Every row comes from one small tree of marks. The marks that hang from a mark follow it in brackets, in alphabetical order. Every link used is in the known rows. Which tree was each row made from?
Known rows
ratu(ruzo(gepap)): [-1.09 -0.07  1.51  2.66  0.93  0.36 -0.06 -0.39  0.27  0.10  1.23 -0.94
  2.00  0.42  3.18 -0.19 -1.07 -0.49  1.27  1.33  0.65]
gepap(ruzo(mibu ratu tuvus(fuva))): [ 4.06  2.29  1.67 -3.81  1.81 -0.02 -0.24  0.86 -1.29 -0.20 -1.35  0.86
 -1.71  1.70 -4.17 -0.78  4.53 -1.86 -3.48  1.14  0.29]
gepap(duto ruzo(bopozo)): [ 0.96  0.04 -3.22  0.54  3.90  0.68 -1.52  2.71  3.83 -0.13 -0.52  0.20
 -2.06  0.55 -1.52  0.41 -0.26  0.40  3.88  3.01 -0.11]
ratu(ruzo(bopozo mibu)): [ 0.64  0.67  1.02 -0.31  1.36 -0.26 -0.82 -0.19  0.03 -0.35  0.85  0.87
  0.54 -0.59 -0.03 -0.41 -0.20 -1.80  1.20  3.51  3.24]
guge(ruzo(bopozo mibu ratu tuvus(fuva))): [ 3.88  2.15  2.70 -5.01  0.51 -0.12 -0.16  1.63 -0.76 -0.33 -3.07  1.58
 -2.65  0.92 -1.22  0.37  1.19 -3.33  0.20  3.84  1.94]
ruzo(bopozo gepap guge mibu tuvus): [ 2.24  1.13  2.29 -1.64  1.54 -0.01 -0.50  2.15  3.79 -1.30 -0.15 -0.53
 -1.12  0.56  1.27  0.17  0.96 -3.61  1.87  4.63  1.12]
gepap(duto ruzo(tuvus)): [ 0.38 -0.32 -2.69 -1.30  3.25  0.99 -0.35  2.42  1.60  1.92 -0.77 -0.39
 -4.55  0.31 -0.98  0.29  1.54  0.63  2.23  0.36 -1.26]
guge(ruzo(mibu ratu)): [ 2.07  1.34  2.62 -2.89 -1.21 -0.15 -0.28  0.53 -1.99  0.69 -2.00  1.17
  2.51  0.70  2.45 -1.22  1.44 -2.24 -1.16  2.22 -0.59]
tuvus(fuva ruzo(bopozo gepap(duto) ratu)): [ 2.82  0.27  1.39  1.46  1.51  1.07 -0.97  2.89  4.46 -0.62 -5.40 -0.22
  1.58  3.17 -2.58  1.50 -0.92 -1.70  1.75  2.24  6.98]
guge(ruzo(bopozo gepap(duto) mibu)): [ 2.43  0.71  0.81  0.25  1.69  0.49 -0.76  2.00  1.44 -0.04 -0.42  0.09
 -0.37  0.74  4.60  0.67 -1.47 -3.04  3.24  3.25  0.25]
mibu(ruzo): [-1.82 -0.48  1.06  0.94  0.64 -0.35 -0.02  0.56 -0.52 -1.73  0.36  0.19
 -0.90 -0.05 -1.22 -0.60  0.57  0.19 -0.60  2.79  0.96]
ratu(ruzo(gepap guge mibu tuvus(fuva))): [ 1.49  2.06  3.23 -1.07 -0.66  0.32  1.10  1.02 -2.33 -2.81 -0.46 -0.02
 -0.59  0.42  0.28 -0.01  0.93 -1.59  0.64  0.07 -0.62]
guge(ruzo(ratu tuvus)): [ 0.37  0.09  1.56 -3.84 -0.04  0.35  0.08  1.43  0.10  2.24 -3.15  0.23
 -1.52  0.41  2.44 -0.22  0.71 -1.35  1.07  2.95 -0.19]
fuva(tuvus(ruzo(gepap(duto) guge))): [-1.05 -0.40 -0.27  1.66  3.39  1.54  0.15  3.90  2.44 -1.72 -5.28 -1.85
  1.72  2.72  2.44  0.81 -0.90  0.78  4.64 -2.45 -1.19]
ratu(ruzo(bopozo gepap guge)): [-0.99  0.33  1.05  1.85  1.18  0.33 -0.65  2.03  3.89 -2.62 -0.46 -0.58
  2.62  0.22  2.35  0.00 -2.23 -0.78  5.50  4.85 -0.05]
fuva(tuvus(ruzo(gepap guge mibu))): [ 0.28  1.11  1.98  0.30  3.78  0.52  0.17  2.04  0.96 -3.30 -3.44 -1.51
  4.67  2.89  1.67 -0.40  1.19 -1.43  1.06 -1.52 -0.61]
ratu(ruzo(mibu)): [ 0.13  0.71  1.61 -0.23 -0.12 -0.24  0.03 -0.75 -2.90  0.16  0.99  0.68
  1.29 -0.54  0.70 -0.90  0.79 -0.87 -0.84  0.47  0.86]
ratu(ruzo): [-1.60 -0.14  0.23  0.67  0.20  0.15  0.08 -0.16 -1.16  0.06  0.14  0.16
  0.64 -0.55  0.88 -0.32 -0.78  0.72  1.45  0.41  0.54]
guge(ruzo(bopozo gepap mibu ratu tuvus)): [ 3.03  1.00  3.62 -2.95  2.08  0.06 -0.96  1.43  2.87  1.61 -1.49 -0.12
 -0.32  1.40  3.55 -0.11  0.99 -4.89  0.79  6.75  2.39]
ratu(ruzo(gepap guge)): [-1.47  0.46  1.42  1.93 -0.56  0.48  0.25  1.38  1.03 -2.28 -0.30 -0.80
  3.19  0.22  3.31 -0.46 -1.24  0.17  3.63  1.73 -1.78]
fuva(tuvus(ruzo(bopozo gepap guge mibu))): [ 0.72  0.99  1.63  0.19  5.33  0.45 -0.71  2.69  3.88 -3.81 -3.53 -1.26
  3.78  2.77  0.80  0.11  0.24 -2.22  3.04  1.79  1.46]
tuvus(fuva ruzo): [ 0.62  0.84  0.08  0.21  0.70  0.27  0.69  0.79 -0.24 -2.98 -3.41  0.29
  1.72  1.44 -4.77  0.80 -0.38  0.20  0.16 -2.48  3.93]
duto(gepap(ruzo)): [-0.79  0.80 -1.19 -0.06  3.97  0.77  0.62  2.19  2.28 -1.72  0.35 -1.17
  1.19 -0.67 -1.03 -0.48  1.35  1.44  0.99  0.12 -2.10]

Write each row's tree
[ 1.53  0.81  1.63 -0.67 -0.22  0.36  0.11  1.24  0.59 -1.46 -5.24  0.53
  2.99  2.33 -4.73  0.18  0.84 -0.39 -1.20 -0.66  5.00]
tuvus(fuva ruzo(ratu))
[-0.65 -0.60  1.19  0.67  3.33  0.34 -0.57  0.54  3.70  1.06  0.80 -1.22
 -2.11  0.05  1.98  0.75 -1.20 -1.91  3.41  4.75  3.81]
ratu(ruzo(bopozo gepap tuvus))
[ 0.44  0.91  2.65 -2.67  0.11 -0.05 -0.28  3.72  2.02 -3.43 -4.22  1.07
 -3.66  0.87 -4.85  0.01  1.23 -1.01  1.50  6.72  2.00]
mibu(ruzo(bopozo guge ratu tuvus(fuva)))
[ 1.29 -0.25  1.39  0.15  2.29  0.72 -0.63  1.32  1.74  2.50  0.59 -0.50
 -3.63  0.09  2.53  0.75 -0.19 -2.91  2.47  3.77  4.01]
ratu(ruzo(bopozo gepap(duto) mibu tuvus))
[-1.19  1.30 -1.08 -0.72  2.66  0.91  0.89  3.97  2.92 -3.90 -1.18 -1.02
  2.46 -0.82 -0.79 -0.72  1.10  1.96  3.33  0.70 -4.86]
duto(gepap(ruzo(guge)))
[ 0.41 -0.30  1.84  0.85  5.83  0.74 -1.50  1.67  5.62 -0.05 -4.63 -1.71
  3.26  3.80  1.07  0.44 -0.01 -1.92  1.73  2.96  4.61]
fuva(tuvus(ruzo(bopozo gepap ratu)))
[ 1.82  1.37 -1.80 -2.05  4.64  0.19 -0.44  1.80  2.44 -2.09 -0.40  0.31
 -4.40  0.80 -5.17  0.86  0.99 -0.54  1.96  2.34  0.79]
gepap(ruzo(bopozo tuvus(fuva)))
[ 1.11  0.68  2.28  1.54  2.08 -0.14 -0.94 -0.23  1.44 -0.54  1.91 -0.20
  1.91  0.46  2.19 -0.25 -0.38 -2.97  1.04  4.25  3.23]
ratu(ruzo(bopozo gepap mibu))
[ 1.70 -0.02  1.24  1.76  1.24  0.77 -0.24  1.43  1.51  0.41 -1.88 -0.87
  2.56  1.84  0.74  0.36  0.52 -2.20 -0.18 -0.72  4.64]
tuvus(ruzo(gepap(duto) mibu))
[ 0.83 -0.29 -0.02 -0.25  1.20  1.07 -0.48  3.93  5.11  0.17 -2.12 -1.00
 -3.81  0.39  1.97  1.39 -1.17 -1.38  5.37  3.80  0.50]
ruzo(bopozo gepap(duto) guge tuvus)
[ 3.17  1.32 -0.38 -2.09  1.29  0.56 -1.92  4.54  3.74 -0.73 -3.16  1.15
  1.15  1.32 -1.42 -1.03  2.23 -1.23  2.65  5.43 -0.96]
gepap(duto ruzo(bopozo guge mibu ratu))
[ 1.92  2.12  1.39 -2.73  2.99  0.55 -0.69  4.68  4.69 -3.01 -2.33  0.02
  3.72  0.04 -1.75 -1.38  2.76 -1.01  1.58  5.63 -0.98]
duto(gepap(ruzo(bopozo guge mibu ratu)))
[ 0.29  1.23  2.76  1.00 -0.87  0.14  0.16  0.96 -0.66 -2.22  0.59 -0.29
  4.08  0.23  3.06 -1.11  0.29 -1.45  1.33  1.53 -1.45]
ratu(ruzo(gepap guge mibu))
[ 1.70  0.81  0.01 -2.14  1.62  0.11  0.15  0.75  1.11 -1.10 -1.13  0.49
 -5.40  0.22 -3.61  1.57 -0.34 -1.13  1.24  1.58  2.81]
ruzo(bopozo tuvus(fuva))
[ 0.57  0.42  1.01  0.77  3.26  1.22  0.08  3.41  0.95 -1.85 -4.50 -1.37
  2.41  2.82  2.34  0.23  0.72 -0.70  2.39 -2.33 -0.74]
fuva(tuvus(ruzo(gepap(duto) guge mibu)))
[ 0.91  0.41  2.75 -1.99  1.42 -0.25 -0.46  1.81  1.34 -1.41 -2.81  0.88
 -4.90  1.09 -4.84  0.40  1.54 -1.53 -0.65  6.12  4.79]
mibu(ruzo(bopozo ratu tuvus(fuva)))
[-0.37  0.13  3.57  1.22  0.62 -0.08 -1.35  3.24  5.43 -3.18 -2.27 -0.29
  2.27  1.63  0.46 -0.81  0.27 -1.92  2.08  8.97  1.44]
mibu(ruzo(bopozo gepap guge ratu))
[-0.07 -0.89  2.92  2.43  0.01  0.52 -0.76  2.02  1.59  1.07 -1.73 -0.51
 -0.36  1.79  1.68 -0.29  0.82 -0.94 -0.82  4.55  1.90]
mibu(ruzo(gepap(duto) ratu))
[ 0.88 -0.26  0.92 -0.06  3.15  0.21 -0.64  0.70  4.95  0.83  0.55 -1.27
 -2.59  0.66  1.05  1.12 -0.39 -2.64  1.96  4.32  3.06]
ruzo(bopozo gepap tuvus)
[ 1.37 -0.60 -0.19  2.21  1.86  0.69 -1.07  1.77  4.03  0.85 -0.13 -0.79
 -1.56  0.82  1.88  1.35 -1.70 -1.44  3.10  2.71  1.91]
ruzo(bopozo gepap(duto))
[ 0.19  1.31  0.09 -0.52 -0.66  0.37  0.99  2.57  0.53 -5.15 -4.97  0.48
  3.21  1.29 -4.49  0.46 -0.61  0.84  2.30 -1.97  1.10]
tuvus(fuva ruzo(guge))
[ 1.58  1.94  1.57 -3.00  0.19  0.02  0.45  2.02 -1.17 -3.17 -1.59  1.27
 -2.88 -0.53 -2.73  0.29  0.25 -1.46  2.64  2.29  1.21]
ratu(ruzo(bopozo guge mibu tuvus(fuva)))
[-0.94  0.45 -0.99 -1.88  4.85  0.96  0.90  2.57  2.55 -0.15  0.01 -1.55
 -2.05 -1.01 -1.29 -0.07  2.12  0.71  1.28  0.71 -1.27]
duto(gepap(ruzo(tuvus)))
[ 3.46  1.68  1.29 -3.02  1.47 -0.39  0.04  0.41 -0.72 -1.14 -0.23  1.01
 -4.78  0.19 -3.75  0.95  1.26 -2.74 -0.85  1.47  3.33]
ruzo(bopozo mibu tuvus(fuva))
